(in the rows, 128 means zero)
Known rows, with every step that occurs:
J > F > Z: [130  98 132  88 166 132 127 104 122  99 126 120 110 131 115 140  91 143
 131 153 128 133 105 115 140 133 121 137 111 119 125]
K > L > X > Z: [ 97  85 132 162  88 146 137 152 156 112 125 202  99  88 119 133 139 132
 136 144 135 124 123 113 122 137 133 136  96 129 130]
N > U > H: [112 117 113  83 121 110 152 124 101 233 140 134 166 135 132 120 116 135
 115 137 126 138 137 139 117 122 140 118 112 129 123]
X > J: [136 119 126 124 118 136 131 101 130 158 132 116 134 140 118 130 127 150
 131 137 149 133 142 124 135 134 129 113 153 140 128]
C > U > L > X > J > F: [100 154 130 176 123 123 120 131 129 104 125  90 190 114 126  95 175 125
 137 133 114 116 129 109 154 123 123 143 118 128 118]
U > L > X > J > F: [100 130 137 170 106 126 134 114 116 109 131 103 172 113 120 105 171 132
 142 141 104 122 135 103 154 130 130 143 122 140 120]
L > U > G: [170 138 110  48 132 116 125 123 138  94 129  59  95 135 144 140 118 136
 135 116 163 121 134 134 115 144 136 118 113 124 132]
L > U > C: [182 114  91  96 152 108 133 148 135 114 134  74 146 132 118 164 100 116
 139 122 141 124 123 137 122 138 122 129 146 116 130]
L > U > H: [163 106 103  84 142  93 142 128 115 167 136 102 132 134 131 129 105 132
 131 128 137 135 129 148 116 131 136 135 132 113 131]
K > C > U > L > X > Z > F: [130 109 130 201 131 134 123 168 146 104 113 157 141 101 150 142 115 124
 119 115 132 102 138 118 138 123 110 138 136 145 133]
H > U > L > X: [ 97 149 121 120  88 126 147 134 115 108 130 121 136 125 136 113 178 103
 140 114 111 127 123 128 111 128 140 138 112 116 120]
C > U: [135 140 112  82 146 127 118 136 152 150 120  93 132 134 136 129 111 130
 121 125 157 130 119 135 125 125 116 125 106 112 131]
L > U > H > X > J: [134 142 116 147 131 118 129 111 131 141 143 128 125 149 101 109 150 127
 136 133 112 124 140 152 120 121 140 113 192 121 129]
C > U > H > X > J: [134 185 120 136 135 122 120 114 133 175 138 137 138 155  98 100 152 128
 122 137 105 125 139 147 129 115 133 112 190 115 131]
K > C > U > H: [190 147  93  77 153 102 135 129 133 226 133 139 150 142 117 138  92 132
 121 137 139 129 136 146 134 125 116 138 146 121 143]
K > L > U: [134  72 113 128 113 119 120 140 155 108 127 115 117 108 143 155 124 133
 144 122 166 131 126 141 113 136 129 135  87 120 135]
C > U > G > W > S: [204 182 118  15 139 140 135 111 149 126 129  84 133 138 141 123  89 152
 121  98 181 144 130 125 143 142 125 117  96 123 139]
W > S: [190 128 109  56 136 144 143  96 149 127 133 131 111 125 123 128  88 141
 135 140 158 144 125 122 125 139 131 116  92 110 143]
N > U > L > X > Z > F > J: [ 82 127 150 198  94 135 124 163  81 103 110 124 175 119 152 123 147 134
 106 140 120 119 149 127 139 129 125 120 126 158 122]
H > X: [113 136 126 100 116 142 127 114 151 130 135 127  75 148 105 131 135 122
 129 137 114 130 119 143 111 123 127 112 135 119 137]
U > H > X > J > F > Z: [130 142 135 131 162 126 127  89 108 123 138 154 122 147  84 112 125 137
 129 162  87 127 121 128 144 123 134 127 178 117 125]
Z > X > J: [116 105 139 168 116 128 122 114 110 158 124 142 127 129 135 130 140 130
 124 123 122 132 155 120 123 125 117 110 146 144 131]
G > U: [134 104 116  61 138 133 138 138 135 178 125 109 117 140 148 150 121 150
 125 115 159 147 128 137 118 129 114 107  94 142 121]
F > Z > X > L: [ 98 110 146 164 122 149 119 122 119 156 130 180 103 126 137 142 129 107
 121 117 116 146 119 124 118 123 132 133 120 126 128]
J > F > Z > X > L: [ 96 116 158 164 131 135 116 123 118 136 127 166 118 119 133 133 128 109
 125 126 106 139 113 111 130 120 127 144 105 130 124]
L > U: [141  81 107  99 141 117 128 134 149 101 127  80 115 127 140 141 106 131
 141 119 166 128 120 141 112 133 124 127 107 123 127]
H > X > L > U > G > W > S: [176 180 128  68 116 155 137 110 171  88 144 104 108 141 127 116 119 130
 139  86 162 142 118 137 127 137 145 118 115 127 135]
H > U > G: [167 197 123   4 113 112 137 109 123 122 126  90  89 147 131 126 130 132
 130 118 146 120 136 127 108 141 141 114 127 123 127]
K > C > U > L: [145 166 107 115 133 135 122 132 153 169 127 116 169 137 147 147 125 117
 121 113 136 129 124 138 137 138 111 137 121 132 143]
Z > X > L > U: [109  93 132 173 118 122 118 149 143 124 127 123 122 117 155 134 136 100
 137  97 142 133 124 134 104 121 128 135 103 130 125]
J > F > Z > X: [107  83 146 138 156 122 118 120  99 105 117 147 102 119 135 140 106 119
 124 138 102 133 123 113 125 123 109 133 101 124 129]

Rows:
[ 99 113 136 172 138 143 128 102 105  79 132 132 154 125 117 117 151 130
 138 148 101 127 120 109 152 133 131 141 138 125 117]
U > L > X > J > F > Z
[ 99 136 129 175 156 141 115 119 119  76 126 122 174 125 123 106 155 122
 133 140 110 121 116 114 152 127 125 142 134 112 115]
C > U > L > X > J > F > Z
[130 141 129 142 143 100 126 113 132 111 137 102 144 134  98  98 141 131
 142 143 100 115 130 132 136 119 131 128 162 126 125]
L > U > H > X > J > F
[ 65  87 147 206 106 141 136 165 117 109 118 150 149  95 163 126 137 126
 114 115 119 109 138 112 124 120 129 123 109 150 118]
N > U > L > X > Z > F
[153 129 150 133 120 124 117 141  95 110 105 113 125 133 131 142  93 160
 105 152 145 125 147 129 145 137 116 120 147 155 135]
X > Z > F > J
[157 139 131 159 156 119 120 153 152 149 120 179 105 128 118 137  87 131
 109 130 116 102 138 138 129 113 112 122 179 136 141]
K > C > U > H > X > Z > F
[107  81 131 178 140 134 113 139 134  99 128 144 111 122 151 140 126 100
 136 102 137 135 114 135 105 123 130 133 115 119 123]
F > Z > X > L > U
[114  85 129 153 151 139 129 105 115  78 129 135 128 122 101 118 129 140
 142 158 123 123 123 108 147 126 126 135 138 122 115]
L > X > J > F > Z
[127 111 134 160 154  97 126 132 102 143 134 149 142 121 135 120 120 108
 131 123 101 135 119 132 124 119 137 154 126 115 123]
J > F > Z > X > L > U > H
[131 156 122  88 121 120 139 110 123 180 143 146  90 152  95 120 135 124
 123 145  90 136 127 150 115 119 138 121 154 112 140]
U > H > X
[104  87 142 180 149 122 111 140 133  79 125 129 126 114 146 131 123 101
 141 111 128 129 110 123 117 121 126 145 101 124 119]
J > F > Z > X > L > U
[122 205 128 123 117 131 122 128 151 201 145 154 126 149 105 103 156 106
 121 125 104 137 113 149 122 111 147 134 149 108 132]
C > U > H > X > L
[113  90 140 176 140 140 117 108 100 133 123 166 116 136 131 137 129 128
 123 129 118 135 145 122 124 127 119 110 160 133 127]
F > Z > X > J
[128 121 125 149 174 117 122 105 119  81 137 131 128 143  95 112 123 129
 139 150 100 120 117 137 134 122 133 130 177 111 121]
L > U > H > X > J > F > Z
[134 124 138 123 134 120 129 101 130 131 127  94 150 126 112 119 122 153
 135 150 133 123 132 107 151 130 122 130 129 144 123]
X > J > F
[124 165 151 163  94 117 126 155  80  69 105 122 147 127 139 119 148 129
 115 135 116 115 145 130 132 133 127 129 151 146 124]
H > U > L > X > Z > F > J
[168 192 114  33 138 124 114 125 139 140 124  74 111 140 140 129 121 136
 118 121 156 122 134 129 127 137 129 118 110 117 136]
C > U > G
[113  62 148 196 101 132 127 160 134 100 116 180  95  82 136 147 119 143
 125 134 139 112 143 110 129 122 126 135 108 139 131]
K > L > X > Z > F
[113 180 130 110 109 136 139 131 141 219 148 165 115 151 113 118 162 119
 123 116 104 149 119 150 118 113 146 121 140 131 125]
G > U > H > X > L
[228 168 105  21 144 142 139 109 164 139 131 108 135 142 133 140  72 152
 126  99 188 137 136 127 148 144 114 120 110 139 146]
K > C > U > G > W > S
[161 160 107  70 147  99 132 132 118 209 131 116 148 139 126 118 110 132
 114 135 130 136 129 144 128 123 130 134 129 104 133]
C > U > H
[113 154 149 156 117 118 123 151  86 146 117 144 144 143 119 117 120 141
  98 154 105 119 151 146 130 119 129 105 164 150 130]
N > U > H > X > Z > F > J
[172 138 102 122 137 119 131 148 147 134 142  90 158 129 116 157 118 105
 140 111 139 128 115 134 125 134 136 138 148 122 126]
X > L > U > C
[119  68 144 170 123 132 133 155 129  94 115 151  92  99 135 136 105 142
 122 131 138 110 139 109 127 121 121 128 124 140 126]
L > X > Z > F
[101 122 149 156  96 136 124 129 128 186 130 160 116 121 142 135 141 108
 124 111 120 144 129 122 116 122 131 132 104 138 132]
Z > X > L
[108 130 124 149 116 141 119 134 175 102 139 115 105 137 121 123 146 105
 145 110 139 127 106 148 107 120 141 128 129 120 126]
H > X > L > U
[117 186 129  77 102 122 140 118 120 136 127 109 144 144 147 125 152 114
 127 107 118 134 117 135 112 138 137 128 122 126 127]
H > U > L
[157 162 120  76 116 127 123 124 150 118 136  77 108 134 143 131 134 126
 137 107 161 125 127 131 119 141 149 129 115 128 128]
X > L > U > G
[ 79 123 128 143 109 152 146 164 140 127 124 167 133 111 149 123 160 124
 126 114 120 133 118 119 123 138 128 124 101 141 117]
G > U > L > X > Z
[ 86 154 132 134  96 137 149 148 137  90 123 168 128 114 135 107 158 108
 133 118 112 119 112 117 111 139 138 133 124 127 118]
H > U > L > X > Z
[114 102 132 152 119 123 134 114 125 106 129 107 146 113 104 108 147 142
 146 152 126 118 137 102 149 122 124 137 123 138 118]
L > X > J > F
[134 103 150 187  88 127 116 161  99  93 107 153 120 103 126 143 130 153
 117 158 139 123 154 125 144 132 122 132 126 148 136]
K > L > X > Z > F > J
[131 104 136 126 163 135 124  91 119  99 128 125 134 134 107 130 107 151
 133 155 131 129 118 111 149 133 124 128 144 128 120]
X > J > F > Z
[116 115 154 156 131 139 121 142 147  95 118 156  71 120 125 138 101 137
 114 129 119 110 129 125 122 119 121 111 151 139 134]
H > X > Z > F
[ 98 119 120 139  90 139 141 128 117 131 134 118 134 122 136 125 171 115
 134 126 111 135 126 125 126 133 136 140 103 123 130]
U > L > X
[111  79 137 137 144 136 120 121  99 127 120 163  87 130 141 150 109 116
 119 128 112 140 129 127 111 127 114 120 117 119 133]
F > Z > X
[112 149 124  88 119 138 138 135 122 180 129 104 151 141 166 146 153 134
 118 102 129 151 124 137 126 139 124 117  95 143 125]
G > U > L
[127 127 116 185 162 142 118 119 132  88 128 142 177 124 115 125 139 122
 139 141 118 115 122 115 158 128 113 144 147 126 122]
K > C > U > L > X > J > F > Z
